Each row was made from one path, in order. Every step used is in the known rows, and no mark comes twice. Write each row's path.
Known rows:
u, y: [  3  -9  -1 -12  -9  -3  11  -7  -7  21  -1 -21  22   2  -7 -19  -5   3
   0  -2 -16 -13 -19 -36 -13 -18 -17  -4   3  -4 -18 -16  15  32  -6 -19
 -28 -19  -8   6  -2   0 -66  -2  -5   0 -13 -19  14   4  -2 -11  16]
r, y, u, v, b: [ -4  11   2 -10  -1   7   7   0 -24  32   2 -30  28  38   0 -20  -4  -3
  -4  14 -17 -18 -19 -36 -23 -22 -19  -1   4  -3 -28 -21  19  28  -6 -25
 -59 -23 -13   8   3  37  20 -36   5 -13  40 -23   6  16   7   1  20]
r, v, b, y, u: [ -3   7   4  -1 -19   2   6  13   6  34  -1  -7  16  52  -4 -32  -2  -6
   5  22 -13 -19 -20 -36 -25 -18 -22  -7   5  -9 -28 -13  20  28 -10 -21
 -51   4  -7  -2   6  -1 -44  -9   9 -14  39 -20  13  -3  11   3  16]
c, a, b: [  4  -9  12  -9  -8  13  10  12 -11  25   2 -15  25  22  -6 -57  -7   6
   2   4  -8  -7 -28 -41 -25  -5 -19 -20   7 -13 -31 -18  11  32  -8 -25
 -49 -17 -14  13  -1   3 -36   6  -4   1 -17 -16   8   3   1  -7  22]
b, v: [ -1  -4  -1  -2  -6  -3  10   8 -22  22   0 -26  16  16  -9 -17  -2   3
 -16   7 -15 -15 -22 -29  -6  15 -22 -11   5  -8 -25 -13   7  28  -6 -27
 -17 -13 -33   2  -3   2 -16  -3   1   5 -14 -17   8   8  -2 -28  16]
v, b, a: [  3  -4  13  -5 -11  -7   9  25 -16  35   1 -16  20  44  -3 -74  -5   1
  -4  16 -17  -5 -12 -36 -17 -16 -17  -8   8  -2 -19 -14   8  30 -11 -25
 -43 -12 -17  18   1   5 -17   2  -1 -14  -8 -14   8   6   6 -14  15]
r, y: [  5  -7  -2 -10  -3   2  10  -4 -28  22   0 -31  19  19   1 -22  -2   3
  -4   0 -11 -15 -16 -34 -17 -13 -17  -4   2  -2 -23 -15  18  29  -9 -13
 -24 -16 -16  17  -3   2  23  -2  -1   3 -18 -18   1  18  -1 -10  17]
c, a: [  2  -9   7  -9  -6   3  12  14  -7  22  -1 -18  24   5  -3 -71  -7   1
  -3  10 -12 -11 -16 -36 -15  -6 -15  -6   6 -11 -23 -15   7  30 -12 -25
 -15 -16 -12  13  -2   4 -20   7  -5   2 -22 -14   6   4   1  -8  18]
u, v, b, y: [  3  -6   2   0 -11   3   7  20 -21  35   2 -10  34  35  -4 -37  -5  -1
   4   2 -15 -11 -16 -35 -19 -17 -14  -1   6  -9 -28 -15  17  32  -5 -35
 -51 -17 -17  -6   1  35 -52 -31  -2 -15 -17 -19   6  -3   4  10  11]
c, a, b, y, r: [-21 -14  10  -2 -20 -25   6  21 -13  31   3  -4  31  27 -10 -52  -7   7
   3   6 -17 -13 -14 -38 -37   0 -21  -9   3 -26 -14 -15  21  30  -9 -17
 -47 -26   1  -5   2   3 -61  12  -9   2 -26 -19   2  -3   6  -4  19]
a, b: [  6  -7  11  -4  -8   2   9   2 -14  26   2 -21  23  32  -5 -11  -3  10
   0  -8  -4  -6 -28 -40 -26  -6 -20 -27   5 -10 -30 -14  13  32  -5 -20
 -49 -16 -19  11  -1   1 -36  -1  -3   0 -16 -18   9   5   0  -6  19]
f, b, v, r: [  3  -9   6   8 -10 -22   9   6   2  32   2 -24  14  19  -2 -36  -2   5
 -16  22 -12 -28   8 -19  -8   9 -26 -22   5 -11 -25 -13  11  33  -8 -45
  -1 -18 -31   0   1  -2 -19 -12   5   4 -16 -14  -1  12  -3 -28  24]
f, b, y, u, v, r: [ -2   3   6   6 -14 -17   8   1  17  30   4 -10  34  10   0 -45  -6   3
   1  24 -17 -37  11 -18 -23 -20 -25 -13   3 -19 -25 -16  17  33  -5 -37
  -5 -27  -7 -10   9  34 -51 -32   8   1  26 -18  -6   2   4   0  20]
y, u, v: [ -5   9   2  -4  -4  -1  11  -4  -6  19   2 -24  28   5  -5 -21  -6   1
  -6   9 -14 -18 -22 -31 -17 -17 -20 -13   3 -13 -22 -20   7  26  -2 -20
 -24 -22 -10   6   2  35 -21 -29   2   1  33 -20   8   4   3  -3  17]
f, b, a: [  8  -5  15  -1  -8  -6   9   9  13  36  -1 -16  16  17   1 -89  -3   7
  -3  26 -14 -27   6 -39 -17 -13 -20 -23   4  -5 -14 -19  11  32  -8 -29
  -4 -11 -16  20   3   2 -18   1  -1   3 -15 -16   0   8   3 -21  19]
v, r: [  2 -12   5   0 -11 -26  12   5 -11  16   3 -23  22  15  -1 -24  -7   1
  -7   1 -10 -10  -2 -14 -17 -14 -19 -11   5 -13 -24 -10   6  30 -12 -20
 -11 -23 -13  10  -1   2 -21  -3   2   2 -20 -12   2  10  -3  -7  19]
u, v: [  3  -6   0  -1  -4  -2  11   0 -13  21   2 -23  28   2  -4 -28  -3   1
  -3  -4 -11 -14 -18 -32 -13 -17 -14 -15   4  -9 -23 -19   8  30  -1 -27
 -23 -19 -20  11  -3  33 -20 -30  -7   0 -15 -20   4   5  -2  -2  14]
y, r, v, b, a: [-21 -11   7   2 -17 -45   5  18   0  37   2 -14  10  53  -5 -72  -3  -8
  -5  22 -15 -18  -1 -35 -23 -25 -17 -17   4 -15  -3 -22  15  24 -10 -21
 -50  -2  -7  19   1  -5  -8  -7  -4 -12   3 -20  10   4   9 -14  16]
y, u, v, b, a: [ -6  11  13  -5  -7  -4   9  19  -8  32   3 -17  27  34  -6 -71  -7  -3
  -4  25 -22 -15 -16 -32 -20 -26 -21  -8   8  -7 -20 -23   7  30  -6 -29
 -49 -19 -13  14   5  39 -17 -28   5 -14  42 -21   9   5   9 -10  18]
v, r, y, b, a: [ -3  -8  -4  -7  -7 -24  15  11 -29  15   5 -26  20  20  -1 -53  -3   0
 -10  16 -21 -25  21  -7 -35 -20 -28 -12   4  -8 -30 -21  12  35 -14 -22
 -21 -20 -32  23   2   1  33   2   6  10  -2 -20 -11  20   4 -23  16]
f, b, y: [  9  -8   7   3 -14   1   8   7   8  37  -2  -9  23  23   2 -49  -1   9
   3  16 -11 -25   2 -42 -20  -8 -18 -16   2  -7 -21  -9  20  32  -7 -30
  -5 -12 -10  -2   4   0 -51  -2  -2   1 -26 -14   0   1   2  -3  15]
a, c: [ -2  -5   1  -4 -11   4  11   8 -10  20   2 -23  -2  13  -3 -24  -3  11
  38  -6  -4  -8 -17 -36 -14 -25 -14 -11   6  -8 -20  -9  12  31  -7 -28
 -10 -15 -21   9  -1  10 -13   9  -2  -1 -15 -16   9   5   0  -8  21]
v, r, y, u: [ -4   3   2  -7  -7 -19  11  -6 -21  15   3 -32  21  18   1 -14  -6  -1
  -9  14 -16 -21  -4 -12 -22 -17 -25   2   3 -10 -26 -13  15  29 -14  -8
 -18 -27  -6  10   3   3  24  -2  11   3  28 -15  -1  21   3 -11  23]
u, y, r, v, b: [-19 -13  -3  -5 -18 -38   4  -1   3  36   0 -17  14  42  -7 -19  -3  -5
   2   7 -14 -20  -8 -41 -25 -30 -17 -10   0 -12  -5 -22  25  27  -7 -24
 -63 -11   0   4   0 -10 -59 -13  -9 -15   2 -22  21   3   4  -4  18]
c, a, b, y: [  3 -12   9  -7 -15  13   9  20 -13  28   2  -3  30  25  -9 -63  -6   5
   7   4 -13 -10 -27 -39 -27  -3 -19 -11   6 -15 -34 -16  17  35  -8 -24
 -48 -16 -10   0   0   7 -66  13  -3   1 -26 -18   1  -4   4  -3  18]

Write each row's path:
[-21 -13   1   5 -19 -43   7  13 -12  27   1 -12  26  19  -5 -21  -5   5
  -4   5 -18 -16  -3 -32 -27  -4 -18  -3  -1 -19  -5 -10  19  24  -8  -8
 -16 -25   2  -8   1   0 -44   4  -9   1 -26 -16   4   1   4  -2  13]
b, y, r
[ -7  -1  -2  -5 -14  -2  15  23  -9  17   4 -18  -2  14  -7 -56  -3  12
  35   9 -14 -17   6 -30 -35 -24 -24 -21   5  -8 -24 -17   9  33  -7 -33
 -11 -13 -38  17   3  10  -4  16   0   8  -1 -22   3   3   5 -20  17]
y, b, a, c
[-20 -12  -2   4 -15 -41   7  -3   5  24   1 -21  11  22  -3 -21  -1  -3
  -6   7  -9 -21  -8 -33 -23 -18 -17 -22  -1 -20  -5 -19  16  21  -7 -15
 -24  -6  -5  12  -3  -8  -9  -8  -8   2  -7 -19  10   5   2  -8  16]
y, r, v
[ -1 -11  -1  -4  -6  -9   8   0 -41  22   6 -32  17  31  -8   1  -2   3
 -13   1 -13 -20 -18 -13 -15   5 -27 -13   6 -12 -38 -19  16  35  -6 -26
 -52 -22 -33   6  -2   1   8  -6   8   4 -12 -21  -5  20  -2 -29  25]
a, b, v, r, y
[  2  -7   6  -3 -13  -7   9  19   1  34   1 -13   9  49  -3 -81  -3  -9
   0  18 -11 -15 -14 -35 -17 -28 -17 -18   8  -5 -21 -23  11  30 -10 -28
 -48   8 -19  25  -1  -1 -13  -5   2 -13   2 -18   8   3   6 -13  15]
r, v, b, a
[ -5  -6  -6   3 -10 -24  15  12 -22  15   3 -25  17  22 -10  -2  -3   3
 -19  12 -16 -21   9  -7 -26  14 -32 -24   4 -15 -36 -15   5  31  -9 -38
 -19 -21 -47  -2   0  -4 -12  -7   5  10  -3 -19   4  11  -1 -28  19]
y, b, v, r
[-12  12   9  -4 -10   5   8  23  -7  30   6 -17   5  28  -7 -70  -6   4
  37  17 -17 -16 -15 -33 -19 -42 -19  -5   9  -9 -18 -21  10  32  -3 -40
 -41 -20 -18   9   6  48 -11 -16   6 -16  45 -23   9   3  10 -11  21]
y, u, v, b, a, c
[ -6  10   7 -11  -1   2   8  10 -27  33   4 -25  26  35  -3 -66  -5  -4
  -4  24 -26 -22 -14 -30 -19 -29 -21   2   6  -3 -22 -25  15  30  -6 -23
 -56 -20 -12  18   4  40  24 -26   7 -13  44 -25   1  16  10 -14  18]
r, y, u, v, b, a
[ -8   5   4  -4  -7 -11   7  -2 -32  21   6 -32  17  32  -9   7  -2   4
 -16  13 -17 -24 -21 -12 -21   6 -33 -12   5 -14 -37 -17  16  31  -7 -21
 -50 -25 -26   1   3   4  10  -4  17   4  38 -21  -1  19   3 -30  29]
a, b, v, r, y, u
[ -4   5  13  -8 -15  14   8  16  -7  28   1  -4  30  25 -10 -55  -9   7
   4  18 -18 -16 -29 -37 -31  -3 -25  -8   6 -17 -33 -14  16  32  -9 -17
 -48 -19  -2  -5   6   8 -65  14   4   1  22 -18   5  -5   9  -4  21]
c, a, b, y, u
[ -4  -5  10  -5 -13   0   9  29 -15  32   4 -17  -2  41  -4 -73  -5   7
  39  10 -12  -4 -11 -36 -17 -32 -15  -5  10  -3 -18 -12  11  34 -10 -37
 -32 -12 -22  16   2  13 -10  11   1 -16  -6 -17   8   3   7 -15  20]
v, b, a, c
[ -7  -4  -6 -13 -15   0  15  11  -6  17   3 -16  -2   3 -12 -49  -4  11
  42   6 -20 -21   5 -31 -32 -38 -25 -12   4  -5 -21 -23  15  40  -3 -35
 -23 -18 -31  13   2   7 -51  15  -4   5   5 -27   9  -1   5 -24  17]
u, y, b, a, c
[-27 -10   3   3 -21 -37   5  22   6  35   5 -15 -12  45  -6 -70  -2  -2
  39  15 -11 -16  -2 -36 -25 -42 -15 -13   6 -16  -2 -20  18  27  -9 -32
 -39  -3 -12  16   1   5  -3   4  -3 -15   3 -22  10   2   9 -14  21]
y, r, v, b, a, c
[ -6   7   0  -1 -11   3   9   5  -9  21   1 -12  33   6  -7 -25  -5   1
   0  11 -21 -21 -19 -28 -18 -15 -20  -2   2 -14 -25 -16  13  28  -2 -18
 -24 -21  -6  -7   4  37 -50 -24   2   1  25 -22   3  -1   5   1  13]
b, y, u, v
[ -3  12   9  -5  -6   1   8   9 -10  31   2 -22  31  36  -4 -26  -7   0
  -4  13 -14 -12 -23 -36 -22 -18 -19 -11   5  -9 -24 -17  10  26  -6 -31
 -52 -23 -13   3   4  36 -22 -35   4 -14  40 -19  15   5   7   3  19]
y, u, v, b
[  4  -6   7  -2 -17   0   8  24 -18  36   0  -9  28  51  -2 -34  -6   3
   5   6 -12  -8 -16 -38 -22  -9 -16  -2   6  -5 -26  -7  18  30 -11 -23
 -45 -13 -13  -5   3   3 -50  -1   0 -15 -20 -15   9   0   6   5  12]
v, b, y
[ -3 -10  -6  -2  -4 -18  10   3 -38  18   4 -34  16  18  -5 -13  -1  -2
 -16   8 -17 -23  -5  -9  -7   6 -23   0   5  -8 -30 -15  13  30 -10 -25
 -18 -21 -30   5  -4   2  25  -6   8   6 -14 -18  -7  21  -3 -30  21]
b, v, r, y
[ -3   6  11  -2 -18   7   7   7  -7  27   2  -9  27  35  -8  -9  -6  10
   5   8 -13 -13 -31 -35 -32  -5 -27 -16   4 -13 -31 -11  19  30  -5 -11
 -49 -17  -7  -6   7   4 -64   7   5   0  25 -18   8  -3   7  -4  19]
a, b, y, u
[ -7   1   1   3 -14 -18  10   7  -9  16   4 -12  36   6  -6 -26  -7  -2
  -2  10 -20 -23  -5  -8 -19 -19 -22  -1   4 -20 -28 -14  11  31  -6 -21
 -17 -29  -6  -8   5  36 -49 -27   8   0  24 -19  -3  -1   4   1  16]
b, y, u, v, r
[-20 -13   0  -6 -14 -42   8  -6  -9  25   0 -22  23   7  -8  -9  -5   5
  -4   0 -19 -18  -6 -36 -23 -16 -17  -3  -2 -15   0 -18  18  27  -6 -11
 -28 -30   5   0  -1  -4 -62  -2 -13   0 -14 -21  15   6   0 -11  16]
u, y, r
[ -9  -8  -7  -7 -11 -17  15  16 -26  13   8 -26  -2  18  -2 -51  -2   6
  33  10 -16 -26  22  -9 -35 -34 -26  -8   6  -8 -28 -18  15  38 -12 -32
 -13 -20 -36  21   3  10  38  14   6   7  -2 -22 -11  17   4 -24  22]
v, r, y, b, a, c
[ -9   5  -3  -3  -5 -18   9  -1 -30  17   4 -35  16  18  -7  -6  -4  -2
 -20  21 -22 -28  -9  -7 -11   6 -28   2   4 -11 -28 -15  12  27 -11 -18
 -19 -23 -21   1   2   3  26  -6  16   7  32 -19  -2  23   2 -31  25]
b, v, r, y, u
[  3 -10   0   2  -3 -16   8  -2 -14  32   3 -33  13  22   0 -32   1   4
 -15  21 -14 -35  10 -18  -9   4 -24 -12   3  -7 -27 -15  18  35 -10 -40
  -7 -19 -32   5   1  -1  23 -12   9   6 -13 -16  -9  23  -2 -31  26]
f, b, v, r, y
[ -8  -2  -8 -11  -8   3  14  13 -25  18   4 -26  -4  16  -4 -52   0   9
  37   8 -17 -24   7 -29 -34 -31 -24 -12   5  -4 -26 -19  17  34  -8 -28
 -19 -14 -38  22   2  10  38  16   1   8   0 -25  -4  16   6 -24  19]
r, y, b, a, c
[ -1 -11   5   3 -12 -17   9   8 -27  22   5 -24  18  31 -11  -5  -3   5
 -14   1 -10 -12 -18 -14 -16  11 -27 -22   8 -17 -36 -15   8  34  -5 -32
 -46 -22 -35   1  -1   0 -32  -6   7   2 -10 -17   2   8  -3 -26  24]
a, b, v, r
[-18 -15   0   7 -23 -32   4   3   0  31   3  -7  16  44  -8 -13   0   1
   2   1  -8 -20 -16 -36 -34 -16 -22 -26   0 -24 -17 -19  25  27  -2 -13
 -54  -4  -5   0   1  -6 -55  -4  -6   0 -11 -22   5  -4   4  -1  16]
a, b, y, r, v
[-22 -12   3   5 -16 -36   4  20 -20  37   4 -11  36  43  -5 -26  -7   1
   0   5 -19 -13  -5 -35 -28 -16 -15  -1   1 -18  -9 -16  20  27  -5 -27
 -50 -28  -4 -12   2  34 -46 -32 -12 -15 -16 -21   8   0   6   8  12]
u, v, b, y, r
